Each row was made from one small tree. The marks that hang from a mark follow it in brackets, in the order of their numbers. Every link used is in the known rows. Write each row's tree.
Known rows
k237[k128[k724] k276]: [  8.2  -4.7  13.9 -28.3   5.7 -14.8   5.2   2.7  -4.2  19.8   9.2 -11.4
   0.0  -3.3  10.9   9.1  -5.0 -15.8]
k237[k128[k492 k724 k984]]: [ -6.6  43.0   6.7 -15.0   2.5 -30.0  -6.6 -16.6 -20.7 -19.5 -12.1   6.4
   9.4   3.8  -7.3 -15.7 -11.9 -18.6]
k724[k128[k237 k492]]: [  9.9  16.3 -16.5  48.5 -12.7  15.5 -34.5 -14.1  15.0 -18.7 -38.3  22.1
 -12.2   8.1  -6.7  -1.6 -17.7  18.0]
k657[k276]: [ 14.7 -25.0  12.5  11.7   3.2  16.7  22.2   6.2  20.1  30.4   4.7  -5.7
 -14.1  -3.1   9.9  10.1   9.5  14.4]
k128[k724]: [ 15.8   7.8   6.9  16.3   7.7  11.7   2.6   6.1   1.0   8.5  13.2  -0.7
 -10.4  28.2   2.0  -1.0  23.1  21.9]
k237[k128[k492 k984] k276[k657]]: [ -8.9  -2.2  20.8 -41.2   8.3 -28.4  13.5  -5.3   1.0  16.5   0.4   0.7
   3.4 -39.5   2.7  10.1 -39.8 -40.3]
k179[k428]: [ -8.0 -20.2  -3.2  15.6 -13.1  33.0   8.4  15.9  10.2   8.3  -6.9  -4.6
   4.4   6.5  10.6 -20.7  39.6  39.5]
k237[k128[k984]]: [-16.1   9.5  -5.3  -6.5 -18.1  -0.6   5.6 -17.1 -13.7  17.9 -16.9  -5.0
   1.7  -4.3  -6.2 -18.6  -0.6 -10.0]
k237[k276]: [  6.7 -27.2   4.6   1.2   5.6  23.1   7.4  10.7   8.9  33.3   6.8  -3.8
 -11.9  -3.8   6.0   8.2   4.7  19.7]
k276[k657]: [  9.5 -23.3  11.6  12.3   1.0  19.2  20.3   5.5  23.6  34.3   7.9   0.9
 -15.8   2.1   9.8   9.1  11.0  17.0]
k237[k128[k724[k428[k179]]]]: [ -4.1 -15.3  -8.9 -19.2  -9.6 -15.0  11.5  15.5   2.1 -24.6   5.4 -30.0
  31.4  17.1  13.4 -17.8  53.0  17.5]
k724[k128]: [ 25.5  11.5  -2.9  40.3 -11.5  15.2 -10.7   2.0  18.6  13.4 -17.2  -7.3
 -19.2  19.0  -3.5  -8.7  12.9  31.1]
k237[k128 k276]: [ -3.3 -25.9   1.6 -20.3  -7.9   1.9   6.2  -3.4   5.2  33.7 -14.3  -8.9
   0.3 -18.1  13.7   3.3  -8.4  -3.5]
k724[k128 k428]: [ 28.2   3.1 -12.5  36.3  -8.5   8.2  -0.9  12.7  19.1  -6.1  -4.6 -18.0
  -8.7  24.5  -1.1  -5.4  34.6  36.6]
k128[k492 k724 k984]: [  3.6  41.7  10.0   6.5  16.3  -9.5  -5.9  -1.6 -16.5 -19.5   9.1  10.9
  -1.4  18.1 -13.9 -10.7   0.1   3.8]
k237[k128[k492] k276[k657]]: [  1.6 -23.7  18.3 -33.7   6.1 -20.3  10.8  -1.9  20.7  20.9 -15.1   4.0
   3.1 -37.4  19.7  18.1 -31.3 -17.9]
k237[k128 k276[k657]]: [  3.0 -36.6  18.4 -31.5  -0.5  -8.0  22.2   2.7  18.8  45.4   4.3 -10.4
  -5.1 -29.8  18.4  19.2 -17.2 -21.5]
k428[k179]: [ -7.1 -30.3  -8.9  15.1 -13.0  29.3   3.0  12.6  15.6   6.8  -8.4  -9.8
   8.1  11.2   5.6 -21.0  40.5  46.2]
k724[k128[k237[k276] k984] k428]: [  6.3   2.8 -12.8  15.5  -1.4   5.8  -7.0   9.1  -8.3  -8.4  25.5 -13.3
  -9.6   2.8 -17.9   9.1  -5.8 -17.7]

Write each row's tree
[ -9.1 -12.5 -18.0   9.9   2.9   5.9 -12.1  13.2   2.6 -58.1   6.7   5.0
  26.5  21.1   3.2  -5.8  34.6  26.9]	k128[k237 k492 k724[k428[k179]]]
[  4.8  34.8   0.8   1.7  18.6 -15.3   4.3   9.0 -16.4 -39.7  22.5  -0.4
   8.1  24.3 -11.1  -7.6  22.4  10.1]	k128[k492 k724[k428] k984]
[-13.3  -4.5   3.8 -28.5  -5.4  -6.7   9.4  -6.3 -15.0  28.9   0.6 -11.8
  -0.5 -20.8  -2.7  -4.4 -16.4 -25.8]	k237[k128[k984] k276]
[ 15.5  36.8  -9.5  26.6  -0.2 -11.4  -8.6   5.5   1.6 -34.9  -8.3  -8.0
  -0.1  15.9 -17.5 -15.3  11.7  19.9]	k724[k128[k492 k984] k428]
[ -3.9 -13.0   1.7 -22.8  -2.2 -10.0  -4.8  -8.4   7.0   9.6 -33.6   5.5
   7.2 -26.5  13.1   2.7 -22.1   0.4]	k237[k128[k492] k276]
[ -4.1  35.7  -2.6 -19.0   5.0 -36.6   3.8  -5.3 -20.6 -37.5   0.8  -6.1
  20.1   9.7  -4.4 -12.5   9.7 -13.1]	k237[k128[k492 k724[k428] k984]]
[-13.7 -11.2  10.3 -10.2  14.6   4.5   1.8  -2.8  -0.9   8.2  19.6  20.5
 -10.2 -27.5  -7.1  22.7 -43.0 -34.7]	k128[k237[k276[k657]] k492 k984]
[ -6.8  14.3 -12.5  13.7   5.4   8.5   3.4   2.1 -26.1 -22.1  38.8   0.7
  -1.0  28.8 -15.1   3.5  20.0 -10.6]	k128[k237 k724[k428] k984]
[ 14.3 -14.7  31.3 -39.6  13.4 -25.1  21.5   7.9   9.6  31.7  27.1 -13.1
  -5.0 -14.8  16.9  24.4 -14.0 -33.6]	k237[k128[k724] k276[k657]]
[-18.2  22.6  -6.0  -7.5 -12.0 -13.0  -5.8 -21.2 -11.7  -5.4 -34.7   8.7
   8.9 -11.6  -4.7 -19.8 -14.7  -6.8]	k237[k128[k492 k984]]
[  1.3  24.3 -15.0  42.9 -16.5  18.5 -19.8 -12.2  -7.1   0.5  -4.0   4.1
 -19.2  13.2 -23.2  -7.2 -11.8  -7.9]	k724[k128[k237 k984]]
[ 14.3 -10.4  -5.7  27.0  -6.6  21.3 -19.8   0.9  10.5  15.2  -2.4   1.5
 -20.9  -1.1  -4.3  14.8 -18.9  -1.8]	k724[k128[k237[k276]]]
[-21.3  13.5 -15.6  22.8  -5.2  19.7 -17.0 -19.3 -14.2 -14.4 -15.7  29.4
  -4.6   0.6 -14.6  -6.1 -18.6  -0.3]	k128[k237 k492 k984]
[-19.6  -1.4  -5.6   1.0   6.8  13.5 -14.1  -8.3 -14.9  -4.0   1.9  22.9
  -6.4 -17.0 -13.0   7.8 -34.0 -16.2]	k128[k237[k276] k492 k984]
[  7.6   8.5  13.6 -30.0  12.1 -26.5  -6.3  -1.4  -2.2  -3.8  -9.8   2.7
   8.1 -11.7  11.7   6.8 -19.1 -12.1]	k237[k128[k492 k724] k276]
[  4.2  22.7   4.5  -7.5   0.1 -21.8  -9.9 -12.4  -1.3 -14.6 -27.2   9.3
   9.4   5.6   9.9  -7.1  -3.7   3.0]	k237[k128[k492 k724]]
[  3.7  16.9 -23.1  38.0 -14.1  11.9 -10.1  -1.6  -7.2 -18.7   8.7  -6.6
  -9.5  19.5 -21.2  -4.6  10.2  -2.9]	k724[k128[k237 k984] k428]
[ -4.7   4.9  -2.6  -5.0   6.7  -1.7  14.8  26.2 -13.4 -30.7  42.6 -28.0
  19.7  30.2  -9.8 -21.8  57.6  18.0]	k128[k724[k428[k179]] k984]
[-14.4   5.9  -6.0 -26.4  -7.4 -22.8  14.0  12.5 -16.9 -30.0  20.5 -32.9
  31.9  15.0  -2.7 -26.4  44.1  -4.2]	k237[k128[k724[k428[k179]] k984]]
[ -8.2 -22.2  -7.8   8.7   4.4  22.6 -17.1  -6.1   5.2   1.2 -12.5  26.6
  -5.5 -15.2   4.1  15.3 -26.0   5.3]	k128[k237[k276] k492]
[-14.8   8.2   4.8 -30.3   1.1 -18.4  -1.9 -11.2 -13.3   4.3 -17.9   2.3
   7.8 -27.9  -2.4  -5.9 -29.8 -22.1]	k237[k128[k492 k984] k276]
[  7.5   2.4  -4.3 -10.0  -3.4 -15.9  12.5   2.1  -2.5  -9.4   4.4 -16.3
  11.6  18.7  12.1  -2.8  31.9   5.6]	k237[k128[k724[k428]]]
[ -0.8 -45.3   8.4  -1.6   6.2  25.0  11.2   4.7  16.0  37.0  23.7  10.3
 -17.9 -17.6   9.0  33.1 -20.7 -16.0]	k128[k237[k276[k657]]]
[ -0.5  13.0  -5.7  23.7   6.2  10.8 -21.1 -10.4  -3.0 -23.3  -7.8  29.9
  -4.4  17.4  -0.5   6.5  -7.3   9.1]	k128[k237 k492 k724]
[ -2.1 -32.5   8.4  -2.8  12.1  12.9  -0.7   0.6  18.1  13.0   4.5  25.0
 -10.1 -26.0   9.0  31.4 -34.8 -12.2]	k128[k237[k276[k657]] k492]
